In the rows, zero is written as 128.
Known rows, with every step that occurs:
q > h > f > j: [ 27  94 115 106 135 138 115 133 112  79  87  73 159  87 147 147 164 132
  91 148 119  83 126 112 115]
q > h: [119 114 127 117 162 124 106 125  99 118 122 100 124 120 127 124  92 119
 119  96 153  79 126 191 105]
q > y > f > s: [142  51 122 102 132 113 140 152 112 108 101  98 130 104 155 117 148 155
 122 139 136 142 144 140 122]
q > y > f > h: [108  88 141  96 156 126 119 136 131 117 118  51 127 122 158 143 170 132
  80 108 130 170 141 115 110]
s > f: [ 99 167 109 103 130 117 145 132 124 123 142  92 131 143  92 160 130 130
 131 181 119 134 140  91 136]
q > h > f: [ 39 115 135 112 171 131 112 126 108 105 128  91 142  99 118 145 123 105
 109  96 172  52 124 173 109]
h > f > y: [ 20  52 156 104 155 127 105 133 109 110 112 132 147  93 158 146 144 105
 163 148 139 172 129 148 124]
z > j > n > s > f > h > q > y: [ 39 185  98 101 164 115 126 127 140  91 120  80  99 113 112 155  93 120
 101 183 119 139 152  96 109]
j > n > s > f > h: [ 99 120 109  89 140 137 150 145 125 139 109  95 116 138 195 158 133 131
  95 175  89 197 146  84 131]
h > q > j > n > s: [ 84 100 111 106 112 140 139 138 121 125  96 135  93 103 152 107  64 133
 125 183 101 162 129 146 124]
z > j > n > s > f > h > q: [ 65 145  98  86 154 133 129 130 126 119 137 111 101 112 125 186 108 126
  99 225 102 184 133  61 128]
z > j > n > s > f > l: [116  65  90 108 127 120 143 133 150 130 115 146 120 141  74 114  84 134
  78 235 122 143 139 115 121]
j > n > s > f > y: [ 54  65 128  83 124 118 119 143 101 122  99 133 123 115 172 141 102 120
 170 220  96 217 142 133 134]
n > s: [116 138  96 104  93 136 138 126 106 123 114 128  93 124 191 110  85 140
 127 118 101 134 133 151 135]
s > n: [115 133 139 119 137 113 131 139 140 158 110 153 130 128 109  95  73  98
 146  89 122 137 116  93 123]
h > f: [ 47 123 135 119 146 134 127 128 127 110 132 112 144 106 119 147 146 112
 116 120 155  85 125 130 126]
n > s > f: [ 89 178  87  85 105 123 151 130 107 122 131  94 106 143 135 146  99 138
 130 176 100 139 144 107 141]
s > f > h > q > y: [ 46 198 107 124 174 115 115 123 138 105 136  69 107 125 114 154 113 125
 110 142 119 133 155  95 111]
y > q: [ 62 167  99 121 125 131 117 151 134  82 111  65 125 128 145 126 137 124
 120  99  83 156 128 159 125]
j > n: [141  68 149 135 126 124 117 152 140 141  96 178 137 113 142 125 113 118
 121 218 114 148 127 126 126]
l > f > j > n > s: [ 96 114  96 110  84 130 133 150 105 121  70 162 120 108 204  97 105 138
 107 206  84 154 131 122 134]
q > y > f > j: [ 77  82 119  96 105 119 109 136 120  76  86  49 146  96 127 134 183 152
  89 165 105 124 134  97 116]

Rows:
[163  25 125  98 119 121 145 154 107 120 104 120 133 104 164 123 155 157
 123 149 133 157 133 131 131]
y > f > s
[ 51  88 122  78 126 120 122 135  97 117 112 119 120 119 169 142 110 123
 171 189 100 210 143 133 136]
n > s > f > y
[ 26  54 151 116 159 135 128 162 147 101  80 104 148  91 100 115 126 105
 134 195 117 189 125 158 111]
h > f > y > q > j > n
[ 91  69  97 122 142 125 135 132 150 142 123 131 110 140  65 106  71 138
  87 225 114 154 142 114 117]
h > q > j > n > s > f > l
[ 86  42 124 145 155 130 119 126 156 135 127 148 142 126  86 107 120 122
  77 152 153 100 130 136 113]
h > f > l
[ 71  78 109 109 159 133 145 158 104  96  96 104 141  94 179 129 134 134
 122 109 135 110 135 167 120]
y > q > h > f > s
[ 65 164  98 101 154 133 122 125 118 131 148 100  94 123 151 178 110 133
 106 179  95 179 138  67 132]
n > s > f > h > q
[ 76  79 104  97  98 139 123 145 105 107  69 136 113  93 207 116  84 133
 103 188  90 122 130 148 125]
q > h > f > j > n > s
[110  86 131 101 144 102 133 153 127 143 100 136 124 106 119  96  83 117
 141 111 122 150 126  91 120]
h > q > y > f > s > n
[ 93 109 133  99 136 104  89 125 120  97 139  58 114 105  80 138 138 134
 106 142 147 113 133 137 110]
h > q > y > f
[ 36 123 100  86 156 123  97 145  87  79 102  49 116 115 163 127  84 115
 134 105 106 141 134 219 108]
n > s > f > y > q > h
[109  63 107  90  76 134 123 146 111 113  72 134 109 100 203 111 101 145
 104 204  78 154 129 130 132]
y > f > j > n > s
[120 132 121 125 144 103 158 161 117 164  92 187 150 124 139  69  99 109
 150 109 134 155 121  86 127]
l > f > s > n
[107  81 103 101  81 138 131 146 114 117  71 149 108 105 213 110  91 143
 109 204  72 154 132 126 134]
f > j > n > s
[ 46 105 138 105 180 142 140 122 139 113 139  40 119 103  45 141 132 132
 115 124 141 183 126 110 106]
y > f > h > q > j
[139 130 101 137 140 113 163 160  92 137 102 175 154 121 165  92 160 142
 132 153 147 155 134 117 133]
l > f > s
[ 74 143 107 112 160 126  99 142 105  87 112  56 125 120 136 124  97 116
 112  76 123  98 125 214 103]
y > q > h
[ 51 103 117 104 167 124  88 144  96  82 104  62 127 111 154 122  97 110
 133  89 119 135 128 224 103]
f > y > q > h
[ 73  78 144 119 168 133 138 149 149 132 106 120 131 105  80 143 111 118
 119 233 119 190 130  98 114]
s > f > h > q > j > n
[ 92 107 126 104 157 130  99 126 121 132 150  96 107 108 132 171 141 132
  96 160 117 176 126  84 123]
y > f > h > q
[ 73 181 109 132 171 125 114 129 114 141 147 133 121 121 134 151 145 123
 101 162 127 175 127  71 124]
l > f > h > q
[130  90 129 115 140 114 154 155 130 159  90 169 133 119 148  86  79 115
 154 100 115 154 124  91 127]
f > s > n
[111 101 140  98 128 105 101 130 121  99 125  55 125 113  89 126 148 134
 106 121 153 110 136 151 110]
q > y > f
